Every row comes from one small tree of marks. The marks that hang from a mark follow it in brackets, in the order of their numbers. Every link used is in the known rows. Which tree was each row made from?
Known rows:
z_638{z_928{z_424{z_86} z_769 z_923}}: [-21 -10  14 -10   6  23   7   9 -19   2   2 -36  -5  -9  -6 -14  -4  -2
  -7   6 -20  19   8 -13  -2  30  10  11  -6 -20  12  -8   3  -3  -4]
z_693{z_928}: [ -3  15   3   0  -4  11  16 -13  12   3   4  10  -3   8   1 -12 -16  12
 -11   0   5   3  24 -12  -2   9  -3  -2  -4   2   5  -7   4  -2   4]
z_638{z_928{z_424 z_769 z_822{z_609}}}: [-11  20  12 -12  15   7  -5   8 -44 -28 -15 -25 -16 -15  -4 -22  -5   1
 -20  18 -16  10  19 -15  -6  17   9   4  -4 -29  13  15  11  -9 -12]
z_769{z_609{z_822{z_928{z_424}}}}: [-16   8  25 -20  16  -2  -1   4  -6 -17   1 -13 -17   2  18 -25  -4  -8
 -22  23 -10 -10   7 -12 -11  29  11  11 -11 -13  11  -1   9  -4  -7]
z_424{z_928}: [ -3  15   7 -10   0   6  23  -1   5  -6  -6   1   1   4   1  -7  -4   8
 -11   5   0  17  15  -6 -15  22  -5  -6   6  -1 -11  -5   4   1  -4]
z_822{z_928}: [ -3   6  13  -8   2   9  19   8  -2  -5  -2   4  -3  -3   7 -15  -8   4
 -26   5   1  10  23 -12 -19  15   3  15   5   1   2 -21   3   3   2]
z_424{z_86 z_928{z_638 z_822 z_923}}: [-12  14  -1 -32  -1  25   0   4   8 -25   5 -47 -14   1  11 -12   0   9
  -4   8   0  22   4  15 -19  42 -11  -3 -10  -9  -5   2   1 -32  -3]
z_86{z_424{z_928{z_638 z_769 z_923}}}: [-17  17  10 -10  -7  22   2  -3  -4   1  12 -23 -21  -2   9 -16   7  -2
 -25   9  -7  28   7  -8  -1  32 -11  -2  10 -31   5  16   5  -2  -5]
z_693{z_928{z_424{z_86}}}: [ -5   8  15   0  10  22  -1 -14   9 -10  20  -5  -3  10  -6 -12 -15   5
   2   7  -2  14  30  -4  -5  23  11   4 -11   3   8  -1   2 -15   0]
z_769{z_609{z_424{z_86} z_923}}: [ -6  -7   4  -2  15  30  -3 -10   2   2   2  -8  12   3 -12   5   1   0
  -3  13  -2   9   6  -2  -2   7   8 -10 -18  -7  -2  -6  -9 -13  -5]
z_923{z_609 z_928{z_638}}: [ -7  16   9  -5   0   0 -11 -31  25 -22  14  -1   8   3 -16 -20 -15  15
 -20   4  -7  19  25   5 -11  23 -18 -18   2  -1   7 -18   8 -18 -11]
z_86{z_424{z_928{z_769{z_609} z_822}}}: [  1  38  23 -17  13  17  14  -9 -30  -2   0 -34 -14  -1   6 -19  14  -3
 -27  24  -8  14  11  -9  14  34  -4 -21   9 -36  10  28   6  -3   3]
z_769{z_609{z_424 z_693 z_822}}: [-21  16   4 -14   8   8  -7 -12   4   2 -12 -10 -11  13   4  -9  -6  -4
 -10  20  -4 -25  -4  -5 -10  24  -7 -14 -15 -15   4  -1   5  -1 -10]
z_638{z_928{z_769}}: [ -9  12  12  -4  -5  13  20   5 -17   6 -12 -16   0  -9  -4 -12  -4   7
 -21   2 -11   3  13 -19  -3  14  -5  -5   1 -16   8 -11   5   6  -6]
z_923{z_928{z_769}}: [ -3  10  17  10  -9   5  25 -21   1  -1 -10   7   2   0 -14 -18  -8   5
 -13   1  -8  12  23  -8   4  16  -6 -14   9 -15   9  -1  10   1  -3]
z_928{z_822 z_923}: [ -8   1  -5 -20  -6   9   4  -4  -2   1 -10  -9  -7   1   4 -19 -10   8
  -5   8  -4   1   1  -5 -10  17  -5  13  -5 -10  -3  -2   7 -15   4]
z_693{z_609{z_822{z_928{z_638}}}}: [-17  29  11  -8 -10  26   1   0   5 -39   9  -9 -15   1  18 -21  -7   6
 -37  14  -1  -2  30   4 -26  27  -6  10 -10  -6   3 -21  11 -21 -16]
z_923{z_609{z_424}}: [ -8   2   3  -5  14  21  -9 -25   4   2  -7  23  13  14 -17  -8  -6   6
 -27  14  -7   4  21  -5 -10  20  -5  -1  -3  -1 -10 -13   2  -2 -10]
z_424{z_86}: [  3  -4  10  -7   5  21   8  -9   9  -7   3  -7  12   0 -12 -11  -6   5
   1   3   0  11  11   0 -13  21  -2   2  -6  11  -2 -14  -3  -6  -4]
z_928{z_638 z_769 z_923}: [-14   4   5  -9 -13   3   5  -8   0  -1  -4  -9 -14  -4   5 -20  -6   2
 -14   2  -5  12  -3  -6  -1  18 -16   8  -9 -22   2   7   4  -8  -8]
z_609{z_693{z_928} z_769 z_822}: [-20  24   2   4 -10  15  10 -30   8   2   2  -2 -20  10   7 -15 -17  -2
  -9   8   2 -22  20 -10  -5   4  -9 -15  -3   2  13  -9  12   0   6]
z_822{z_609{z_923}}: [  1 -10  -3   5  -6   9   4  -4   1  -9  -9  15  -4 -14 -12  -9 -12   5
 -10   4   2  14  11 -12 -19 -13   0   3  -7   1  -2  -9   2   0  -6]
z_86{z_424{z_928{z_822 z_923}}}: [ -9  15  -1 -26   1  21   6   4  -7   5   6 -25 -17   5   8 -16   3   4
 -17  14  -4  19  15  -7  -8  32  -2   4  16 -18   0   8   9  -6   7]
z_86{z_424}: [  1   5  10  -6   1  14  -7 -10   2   8  12   4   2   3  -4 -13  -4   3
 -14  10  -2  12  18 -15  -5  14  -2   5   8  -4   5  -3   1   4  -2]
z_424{z_86 z_928}: [  2   7  12  -8   5  22  20  -3   9 -11   1 -17   6   0  -6  -7   0   7
  -4   3  -1  22  22   3 -18  31  -4  -9   0   6  -8  -8  -2  -6  -4]
z_928{z_769 z_822}: [  1  22  13 -12  -8  14   9 -14 -20  -1 -16  -6  -8   1  -3 -18   0   5
 -15  13  -4  -2  16  -5   2  17 -10  -1  -3 -16   4  11   8 -11  -2]
z_923{z_609{z_769}}: [ -3   9   7   3   8   7   3 -38  -8  -4   1  16  13  -2 -16 -17  -8   1
 -26  10  -8   7  19  -7   0   3  -6  -7   5   5  -8 -13   4   3   0]
z_822{z_609 z_928{z_638}}: [ -4  11   9 -10   9  -5   0  13  -2 -38   2  -8 -12 -18  13 -18 -10   2
 -29   5   3  19  17  -6 -28  14  -1  12  -4  -3   7 -10   1   0 -11]
z_769{z_609{z_822 z_923{z_928}}}: [-12   3   9  -3  -4   6   8 -19  20  -5  -5  -5  -5   0  -4 -14 -10   6
  -5   9  -7  -5   8  -8  -2   3  -5 -26  -7 -10  12  -8  10 -12  -9]
z_424{z_928{z_638 z_769{z_609} z_822}}: [ -7  42  18 -23   6   3   9  -7 -17 -25  -5 -42 -17  -3  12 -14   8   4
 -20  18  -3  11  -1   6   5  34 -16 -24 -12 -36   4  25   5 -21  -6]
z_609{z_693{z_928} z_769}: [-13  24  -1   9  -7  11  14 -26  -3   6   9   2 -11   4  -1 -10 -20   0
  -9   3   4   2  21 -10  -1  -3  -3 -11   3  -2   9  -6   7   5  16]
z_769{z_609{z_424}}: [ -8   6   5  -9  22   3   0  -9  -6  -2  -4   6  10   8  -2  -4  -4  -1
 -12  14  -5   2  -1  -7   2  14   6  -5 -11 -17  -6   3  -3   2  -7]
z_928{z_424 z_638}: [-13  11   8 -17   2  -1 -26  -7   5 -26  19   1  -8   6   7 -10 -12   4
   2  12  -4  14   4  -3 -13  19  -4  11 -14 -13  -1   5   4 -22 -12]

Write each row's tree:
[ -3  32  11 -19 -11  11  -8 -14 -13 -16  -5 -19 -15   0   5 -14   1   7
 -13  11  -1  -1   7   2  -1  24 -18  -3 -13 -21   6  13   6 -28  -7] => z_928{z_638 z_769 z_822}
[-25  -3   7 -17  18  12  10  10  -2   1 -16 -11 -15   6  23 -19  -1  -9
 -32  17 -11 -11   2  -9 -10  26  11  11 -11 -19   4  -8   4   6  -6] => z_769{z_609{z_424 z_822{z_928{z_923}}}}
[ -9  13  14  -1  17   7  11 -15 -21   4 -15   4   4   4  -5  -7   3  -7
 -18  14  -9   1   3  -9  14  16   2 -10 -10 -30   1  17  -2   6  -7] => z_928{z_769{z_609{z_424}}}
[-13   8   8 -15  18   7  -8 -11   3  -4 -14   2   1  13   7 -11  -1  -4
 -11  18  -8 -18  -1  -5  -2  23   1  -9 -16 -12  -3   3   0  -4 -15] => z_769{z_609{z_424 z_822}}
[-12   4  -5   1  10   9  -5  -4 -11 -13 -13  12  -7   0 -12  -5 -13  -2
 -11  11  -1   9   9  -8 -24   8   0   0  -4  -8  -1  -2   3  10  -6] => z_822{z_609{z_424 z_693}}
[ -7  28   4 -19  -5   5 -13 -16  14 -33   8 -20  -7   4   3 -11 -13  16
  -3   8  -2  12  20   6  -9  24 -14 -15  -6 -12   9  -2  10 -35  -6] => z_923{z_928{z_638 z_822}}
[-25  13   2  -3 -23  26 -14 -16  18   7  10   0 -36  16   3 -10 -20   6
   1  13   2 -18  22 -13 -21   2  -6  -4 -16  -6  17  -3  17 -22   2] => z_609{z_693{z_928{z_424}} z_822 z_923}
[-10   1  16   9 -15  13   2 -23  -4  -3   3  13 -11   3 -15 -10 -10   3
  -5   9 -11  16  26 -15   0  -1  -2  -8   5 -25  13   7  14 -15  -3] => z_609{z_923{z_928{z_424 z_769}}}
[ -9  10  23   2  -1   6   9 -24  -6 -11   0   9  -6   4 -13 -17 -10   2
  -7   9 -14  15  27 -11   4  18   2  -5   5 -25  11   8  13  -5  -5] => z_923{z_928{z_424 z_769}}
[ -9  -3  10  -2   3  -4  27 -12 -13  15 -14  -8  -5  -9   0 -25  -2  -6
 -17   6 -10   7 -15 -12  11  15  -5   1  -5 -28   5  10   2  11  -2] => z_928{z_769{z_609} z_923}
[-11   2   3 -13   0  18  12   0   2  12  10  -9 -11   3   4 -14  -1   2
 -18   9  -6  23  14 -14  -8  25  -1   5  17 -13  -2   2   4  11   3] => z_86{z_424{z_928{z_923}}}
[-13  26  -5  -9 -12  20 -16 -28   2 -30  11  -9 -12  -1   2  -1 -10  10
  -4  11   0  14  25   2   1 -10  -9 -25  -3 -16   7   1  11 -37   3] => z_609{z_769 z_923{z_928{z_638 z_822}}}
[-23  22  14 -25  21  10 -17   8   4 -26  -1 -17 -13   9  25  -9   2  -4
 -29  21  -4 -11   7  -2 -12  30   2  -3 -20 -18   6  -3   1  -9 -17] => z_769{z_609{z_424 z_822{z_928{z_638}}}}
[-14  15   2 -23 -14  12  -3  -9 -10  -7  -7 -24 -21  -2  12 -21  -2   5
 -12   9  -5   4  -2   0  -3  25 -16   8 -11 -26   5  12   8 -24  -5] => z_928{z_638 z_769 z_822 z_923}
[-18  15   1   1 -15  13   8 -14  18  17   0 -17 -25   6   2 -14 -16   4
  -7  11   6 -22   1 -11  -8  -1 -13 -21 -17  -7  21  -7  10 -10   4] => z_769{z_609{z_693{z_928} z_822 z_923}}
[-10  11  23 -22  12  21 -19  11   3 -35  25 -23  -9   0  10 -12  -6   0
 -14  12  -3  24  25   1 -22  33   8  18 -13  -1   8 -11  -1 -21  -5] => z_822{z_928{z_424{z_86} z_638}}
[-16   4   4 -31   3  21 -32  -5   2 -28  17 -35 -13   4   8 -17  -7   4
   8  16  -6  16  -1   9 -13  37   0  17 -21 -14   3   8   2 -42  -6] => z_928{z_424{z_86} z_638 z_822 z_923}
[ -2  14  23   5   5  -6  28 -25  -6  -3  -9  -5   4  -5 -11 -21  -6   1
 -13   6 -10  12   7  -8  14  15  -4 -26   4 -27  15   6   5   5  -3] => z_923{z_928{z_769{z_609}}}
[ -9   0  12   0  -3  27  36  -1  -2   7 -10 -21  -5  -5  -6 -17   5   0
 -12   1  -8  23  11   0  -5  35  -4  -2   1 -12  -5  -1   2   3  -1] => z_424{z_86 z_928{z_769 z_923}}
[-14   9   9 -12  12  39   2  -5  13 -14 -10 -10  -4  17   2  -1   6   1
  -7  11  -5  -2  28   6 -19  43   0 -15  -9   2 -12  -6   1 -10 -18] => z_609{z_424{z_86 z_928} z_822}
[ -9  28  15  -9  -8  11  12  -7  -4 -18  -1 -12 -15  -1   7  -9   5   4
 -18   4  -2  16  13   0  -8  28 -18 -12  -3 -20  -3  12   5 -10 -11] => z_424{z_928{z_638 z_769}}
[  2  20  10 -21   5  31  13   1   0 -20  -4 -29  -1   3  -1  -9   2  10
  -6  11   0  15  24   9 -15  40  -4 -11  -4   1  -8  -3   2 -23   0] => z_424{z_86 z_928{z_822}}
[-16  22  -4   2  -3  23   2 -12   8   9   1   6 -12  20  -3  -1 -18   7
  -9   7   4  -2  24  -9 -12  11  -1  -6  -1  -8   6  -6   6   1   6] => z_609{z_424 z_693{z_928}}
[-11  -3   6  -9  -5   8   5 -11  11   6  -8  -5  -6   0   3 -14  -5   2
  -8  13  -2 -14  -3  -9  -6   2  -7 -11 -19  -7   3  -3   5 -10 -11] => z_769{z_609{z_822 z_923}}
[-16  11  -4   5 -12  15  -6 -28  12 -22  15   4  -2  -2  -4   0 -13   7
  -4   3  -2  20  19  -4  -2 -16  -8 -22   2  -8   5  -8   6 -22   0] => z_609{z_769 z_923{z_928{z_638}}}
[-18  -7  11 -15   6   6   5  11  -9  -3   4   1 -17   0  14 -20 -12  -3
 -20  11  -8  17  14 -15 -17  18  12  32   4 -12   3 -10   8   1   5] => z_822{z_928{z_424 z_923}}
[ -4  22  -6  -6  16  20  -5 -11 -11 -21 -11   6 -15   8   3  -8 -10   7
 -16  11   0   1  32  -8  -4  12   9  -2  -7 -12   5  13   5 -10  -3] => z_693{z_928{z_822{z_609{z_424}}}}
[-12   9  13 -10  19  46  -6 -20  17 -11  -9  -8   3  18 -13  -9   7   4
 -25  15 -10  -2  35   9 -22  50  -5 -19  -8   8 -12 -12   3 -12 -18] => z_923{z_609{z_424{z_86 z_928} z_822}}
[ -4  15  10 -12  18  37 -12 -32   7 -23  -2 -10  14  15 -27 -10  -4  12
 -18  16 -11  13  43  12  -6  38  -1 -20   1  -3   4 -15   4 -27  -5] => z_923{z_609{z_424{z_86}} z_928{z_822}}
[-20  28   1  -7  21  23 -14 -34  -4 -26   8   3  -1  12  -2   1   4   1
 -31  15  -8  16  28   5  -6  19  -9 -21   2 -12 -16   3   3  -9  -9] => z_923{z_609{z_424{z_928{z_638}} z_769}}
[-12  15   0   5 -13  12  16 -13   8  19   8 -12 -14   1  -4  -9 -19   7
  -8   7   8   0   6 -13  -4  -9  -8 -19  -9 -11  19  -7   5  -5  10] => z_769{z_609{z_693{z_928} z_923}}
[-13   6   5  12  -9  32   8 -21   0   5 -11  19  -5  10 -17   2  -3   5
 -14   5  -7  12  32 -11   3  -3   0 -18   1 -24   5   3   8  -9  -4] => z_609{z_424 z_923{z_928{z_769}}}
[ -9   6   6 -14 -11  13  16  -9 -18  10 -19 -10 -12  -2   2 -24  -3   3
 -14   9  -8   0   0  -7   2  20 -10  10  -3 -23   1  10   9 -10   3] => z_928{z_769 z_822 z_923}
[-14   7  10  -8  -5  25  17  -1   3  -9   1 -32 -15  -6   4 -13   5   1
  -8   0  -5  27   3   8  -9  37 -11  -7  -6 -17  -2   5   0 -12  -7] => z_424{z_86 z_928{z_638 z_769 z_923}}
[ -3  -7  -5  14   1   7   7 -21 -13 -16  -7  21   2 -17 -12  -7  -9  -3
 -11   6  -1  15  15 -14  -7 -26   7  -1  -2   0  -5  -4   2   7   0] => z_822{z_609{z_769 z_923}}
[-11  12 -10  20  -8  16  11 -21  -7  -3   2   7 -19 -11 -10  -8 -19  -2
 -10   4   7  10  22 -17 -10 -28   0 -12   1  -2  13  -4   8   8  12] => z_822{z_609{z_693{z_928} z_769 z_923}}
[-12   9  15   4  15   1 -10 -49  -2 -20  13  19   8   5 -21 -20 -15   0
 -17  15 -18  22  35  -5   4   8   3 -14  13  -6   1  -3  13  -6   2] => z_923{z_609{z_769} z_928{z_424}}
[-14  39   7 -23   0  11 -29 -14   3 -30  23 -17 -25  14  15 -13 -15  12
  -4  15   1   5  21  -1  -3  22  -1   3 -19 -16  10  16   9 -40  -2] => z_693{z_928{z_424 z_638 z_822}}
[-16  -1   4  -3   7  10  -2 -27  10   8  13   8 -11  12  -8 -28 -20   7
 -21   9 -10  11  22 -12  -2  18   2  13  -2  -6   6  -6  11  -5   4] => z_693{z_928{z_424 z_923{z_609}}}
[ -6  16   9 -16   2  19   2  -1  16 -28  12 -28  -1   0   1  -4   0   8
  -3   3   3  25  16  10 -20  36  -9 -11 -10   3  -7  -6  -3 -19 -10] => z_424{z_86 z_928{z_638}}
[ -9  11  23 -11   3  21 -18 -13  -5 -25  16 -18  -8   0  -3 -14  -1  -2
   1  11  -8  16  11   2  -2  32  -5   4 -18 -16   7  13   1 -23 -15] => z_928{z_424{z_86} z_638 z_769}
[-13   0   1 -26   0   7 -10  -5  -9  -7  -1  -6 -15   7   7 -19 -12   2
  -1  17  -9   6   3  -8  -9  21   3  23  -7 -19  -2   9  11 -22   3] => z_928{z_424 z_822 z_923}
[  2  26   5  -8  21  15   0 -14 -31 -27   3 -13 -11 -10   2 -13   6  -5
 -23  20  -5  22  27  -7  -1  12   9 -11  19 -14  -1  22   7   3   4] => z_86{z_424{z_928{z_822{z_609{z_769}}}}}
[ -9  18  19   4  -1  13   9 -21 -10   0   5  11 -16   8   0 -17 -10   1
 -12   8  -6   7  25 -16   8  15   5   5  -3 -19  11  18  10  -5   0] => z_693{z_928{z_424 z_769}}
[-27  -9   0 -17   5   6  -4  13  -7   1   5 -16  -7  -1   4 -14 -16   5
  -6   6 -17  14   2 -20 -12  17   9  17  -3 -14   4 -14   7  -1  -4] => z_638{z_928{z_424 z_923}}
[-15  22   5 -26   7   9 -17  10 -20 -18   1 -27  -7   3   3  -9 -10  11
  -9  18 -13   5  15 -11 -10  22   6   6  -7 -16   5  -5   9 -23  -4] => z_638{z_928{z_424 z_822}}
